Every row comes from one small tree of marks. Brackets hold a mark, then the marks that hang from it, in alphabetical order. Every link used is in the known rows. Which tree was each row made from?
Known rows
(E T (Z (G U))): [-1.50  1.26  3.09 -0.44  1.09  4.27  6.09 -0.16 -0.10  0.16  0.48  0.92
 -1.83  2.52 -0.08  0.48  0.92  0.30 -4.04  0.28  1.91  0.85  1.51]
(U N): [-2.73  1.64  0.27  1.55 -2.80 -2.97  0.02 -1.08  1.71  4.32  0.47 -0.92
 -0.08 -3.57  4.50 -1.91 -0.18  0.66  4.07 -2.67 -2.57  0.06 -0.04]
(N E U): [ 1.52 -0.79 -5.07 -1.67 -3.11  1.89 -1.97  1.55  3.55  2.04 -0.09 -3.32
  3.03 -0.22  1.29 -2.81 -0.88 -0.47  0.48 -3.68 -0.29  4.51  2.11]
(N G U): [ 0.55 -2.72 -4.27 -0.64 -0.45 -0.37 -2.59  3.07  5.78  4.26 -0.09 -1.95
 -0.54 -1.47 -0.55 -1.39 -1.48 -0.12 -0.01 -6.35 -0.42  2.50  0.88]
(U (G N)): [ 1.35 -0.11 -0.68  3.44 -2.75 -5.57  4.05 -0.95  3.47  4.69  1.22  1.20
 -0.34 -0.53  1.22 -1.71 -0.23  1.03  0.18 -0.87 -2.68  0.35  0.34]
(Z (G T U)): [ 0.23 -0.51  1.20 -2.96 -1.66 -0.49  4.37  0.76 -1.19  3.88 -0.48 -0.05
  0.84 -3.97  0.89  1.21  0.67  3.57 -1.58 -1.36  2.19 -0.82  2.89]
(T (E (Z G))): [-0.12  0.65 -0.28  0.79  0.59  1.81  1.10 -2.55  0.69  1.69 -0.53 -1.85
 -1.56  0.77  1.56 -0.73 -0.51  2.39  1.05 -2.43 -3.04  1.40  0.53]
(Z (E T) G): [-0.14 -0.35  1.61 -0.66  1.45  2.37  2.83 -1.94  0.84  1.19 -0.16  0.02
 -1.54 -1.06  2.01  0.45  4.05  1.89 -2.94 -0.04 -0.24 -0.73  0.49]
(G N): [-0.31 -0.14 -0.75  0.84 -2.68 -3.29  1.06 -1.89  4.44  3.85 -0.08 -0.50
 -1.23 -1.49  1.91 -2.41  0.04 -1.29 -0.05 -3.76 -1.82 -1.29  0.11]
(G T U): [-0.36 -0.69  0.19 -3.29 -1.64 -2.37  3.47  2.21 -1.26  6.36 -0.62  0.12
  0.53 -3.82  1.43  0.90 -1.01  2.52 -0.70 -2.31  1.49 -1.05  4.07]
(E T Z): [-2.47  0.92  2.09  0.80  1.49  1.69  4.13 -0.89  1.94  0.71  0.87  0.78
 -2.83  3.47  1.25 -0.59  0.05 -2.42 -2.39 -1.29 -1.06  1.82  0.31]
(N (E T Z) U): [ 0.65 -0.60 -3.26 -0.86 -0.12  5.41  0.63  1.70  2.53 -1.26  0.29 -2.19
  0.91  3.72 -0.13 -1.70 -0.32 -2.42 -1.94 -1.15  0.19  6.35  1.87]
(U G (N (E Z))): [ 0.23  2.61 -1.43  4.00 -2.20 -1.90  2.92  0.39 -0.29  2.05  1.53 -0.16
  1.47 -0.60  2.62 -1.02 -0.90  2.22  3.85  1.07 -3.23  4.57  0.13]
(T (E Z)): [-0.64  0.67 -0.85  0.92  0.53  0.58  0.22 -2.04  1.37  2.97 -0.35 -1.73
 -1.98  1.10  2.09 -1.39 -1.74  1.50  1.64 -3.31 -3.80  1.18  0.66]
(U (G T) N): [-0.42 -0.03  0.09  3.26 -1.82 -6.55  4.02  0.71 -1.22  4.89  1.21  1.11
  0.47 -3.92  2.92  0.67 -0.03  2.84  3.82  1.47 -3.25  2.30  0.82]
(T (E (Z (G (N U))))): [ 0.85 -1.03 -1.68  0.70  0.35  2.25  0.55 -1.74  1.76  0.50 -0.79 -2.64
 -1.39  1.09  0.17 -1.14 -0.16  1.70  0.25 -1.85 -2.26  1.87  0.69]
(G U (Z E)): [-1.22 -0.17 -0.29 -4.62 -0.78 -1.19  2.45  1.23 -1.43  2.84 -0.79 -0.95
  0.88 -3.42  0.81  1.27 -0.80  2.58 -0.98 -2.31  0.71 -3.22  2.87]
(T (E (Z (G (U N))))): [-0.61  1.62  0.23  0.86 -0.17  2.33  1.19 -1.60 -1.12  2.17 -0.72 -1.85
 -1.02 -0.78  1.53 -0.40 -0.70  4.14  2.19 -1.27 -1.92  0.82  1.27]
(G (N U) (Z (E T))): [-0.01 -3.77 -2.27 -1.79  0.57 -0.67  1.18  0.05  2.16 -1.86 -0.86 -1.50
 -0.73 -0.49 -0.92  0.35  1.46 -2.68 -2.67 -0.35 -1.07 -0.31  1.02]
(Z E): [-0.49 -0.13 -0.43 -1.57  0.09 -1.32  0.42 -1.11  1.81  4.52 -0.19 -1.20
 -0.82 -2.48  3.33 -0.88  1.79  1.84  0.04 -3.47 -1.52 -1.70  0.33]

Write each row's tree
[ 0.68 -1.08 -0.15 -0.80 -0.49 -0.85  1.88 -1.69 -0.36  2.66 -0.76 -0.85
 -0.38 -2.82  1.63  0.67  0.73  2.84  0.28 -1.48 -1.83  1.08  1.51] | (Z (G (T E)))
[ 1.32  0.57 -0.58  0.89 -2.29  1.77  1.91 -2.45  2.86  0.08 -0.14 -0.31
 -0.10 -0.34  0.82 -1.44  1.72 -0.55 -2.17 -0.98 -0.61  1.50  0.63] | (Z (G (N (E T))))
[ 0.71 -2.29 -0.69 -0.70  0.65 -6.26  5.24  1.03 -1.81  2.45  0.49  0.97
  0.44 -2.64  0.84  2.74 -0.02  2.25 -0.25  0.93 -2.75  0.80  1.50] | (U (G T (Z E)))
[-0.01 -4.00 -4.05 -2.07  2.18  0.73 -1.81  3.30  3.43  0.49 -0.73 -1.64
 -1.19 -1.06 -1.70  0.95 -0.58 -0.97 -1.74 -3.83 -0.79  2.07  1.08] | (N (G (Z (E T))) U)
[ 0.00 -0.47  1.28 -1.84  0.17  0.51  5.73  0.60 -0.85  1.14 -0.46 -0.43
 -0.99 -1.22 -0.53  1.25  0.62  1.57 -2.37 -0.90  2.11 -0.34  1.28] | (E (Z (G N T U)))
[ 2.08 -2.02  0.28 -3.20  0.43  0.14  3.87  0.31 -1.87  2.85 -1.45 -0.50
 -0.41 -5.12  0.08  2.15  3.48  4.47 -2.79  0.12  2.21 -2.88  2.28] | (Z E (G N T U))
[-1.47  0.62  1.93 -1.61  0.14  0.88  5.16  1.04 -2.38  1.43 -0.05 -0.77
 -0.28 -2.24  0.97  1.47  0.41  2.69 -0.20 -0.49  1.80  0.53  1.31] | (E (Z (G T (U N))))
[ 2.06 -4.34 -3.90 -0.26 -0.49 -2.20 -0.52  0.17  1.59  2.72 -1.57 -2.14
 -0.87 -2.03 -0.13 -0.42 -0.09  0.15  0.58 -1.42 -2.40  1.85  2.35] | (G (N U) (T E))
[ 1.62 -0.52 -3.72 -2.12 -1.13  4.69  0.54  1.46  2.13 -1.23 -0.05 -3.56
  2.56  1.29 -0.18 -1.44  0.09  0.14 -1.00 -2.22  1.33  5.51  1.22] | (N (E (Z G)) U)
[-1.94 -1.07  0.19 -2.10  0.98 -1.25  1.94 -0.95  0.49  0.08 -0.34 -0.26
 -0.92 -0.94  1.55  0.99  0.46 -1.15 -1.62 -1.39 -2.25 -0.84  0.92] | (G (Z (E T)))
[ 1.65 -3.06 -1.24  0.30  0.23 -6.81  5.36  0.48 -0.99  1.69  0.10  1.03
 -0.26 -2.74 -0.21  2.29  0.35  1.23 -0.86  1.52 -2.84  0.08  1.02] | (U (G N T (Z E)))
[-1.17 -2.87 -0.84 -4.35  1.46 -4.12  2.38  0.65 -2.16  1.14 -0.90 -0.80
 -0.21 -4.00  1.38  3.06  0.14  0.21 -0.48 -1.45 -1.79 -0.67  1.57] | (G T (Z E))
[ 0.99  1.28 -1.22 -2.48 -0.93  3.22  3.01  1.04 -1.19  0.74 -0.25 -1.37
  1.54 -0.47  0.42  0.41 -0.49  1.72 -1.18 -1.66  1.31  3.03  2.15] | (N (E (Z (G T U))))
[ 0.93 -0.66  0.16 -2.02 -1.08  0.42  2.88 -0.07 -2.01  4.01 -1.26 -0.70
  0.41 -3.58  0.70  1.17  0.20  4.77 -0.43 -0.90  0.45 -0.29  3.49] | (Z (G (T E) U))
[ 0.76 -1.52 -0.41  2.08 -0.12 -4.51  4.96 -0.79  1.17  0.86  0.65  1.55
 -0.88 -0.12  0.02  0.68  0.64  0.06 -1.69  1.73 -3.13 -0.11  0.48] | (U (G N (Z (E T))))
[ 1.53 -3.96 -3.50 -0.47 -0.59 -3.76  2.25  2.12  0.34  1.80  0.02 -1.18
  1.57 -0.96 -0.40  0.76 -1.49  1.48  0.63  0.25 -2.50  3.61  2.45] | (N (U (G (T E) Z)))
[ 1.00 -1.75 -1.01 -0.28 -2.49 -0.33  1.70 -0.98  3.81  1.15 -0.22 -1.73
  0.52 -1.62  0.43 -1.64  1.73  0.31 -1.40 -2.16  0.65  0.24  0.27] | (Z (G (N U)))
[-0.21  0.90 -1.05 -1.98 -2.65 -0.90  1.62  2.55 -3.07  4.90 -0.77 -0.68
  1.84 -5.09  2.10  0.70 -0.98  2.98  2.21 -0.74  0.54  1.12  3.92] | (G T (U (N E)))
[ 1.48  0.51 -1.15  0.26 -3.11  0.50  1.28 -2.27  2.85  0.95 -0.17 -1.25
  0.76 -1.61  1.21 -1.87  1.25  0.40 -1.08 -2.18 -0.53  0.96  0.30] | (Z (G (N E)))
[-0.26  0.63 -3.34  1.17 -1.37 -0.99 -2.55  1.54  0.70  3.54 -0.37 -1.01
 -0.01 -4.39  2.10 -0.09 -1.32  0.78  3.91 -3.31 -2.77  3.68  0.95] | (U (N E (G T)))
[ 0.20 -0.76  0.98 -2.98  0.36  0.41  3.24  1.03 -3.88  3.33 -1.10 -0.84
  0.49 -6.41  1.84  2.49  3.32  5.95  0.09  0.72  1.76 -1.91  2.28] | (Z E (G T (U N)))
[ 1.42 -2.70 -0.33 -0.45  1.23  2.88  2.05 -1.17  2.16 -0.54 -0.48 -0.96
 -1.34 -0.70 -0.09  0.03  4.88  0.77 -3.83  0.77  0.60 -0.20  0.57] | (Z (E T) (G (N U)))
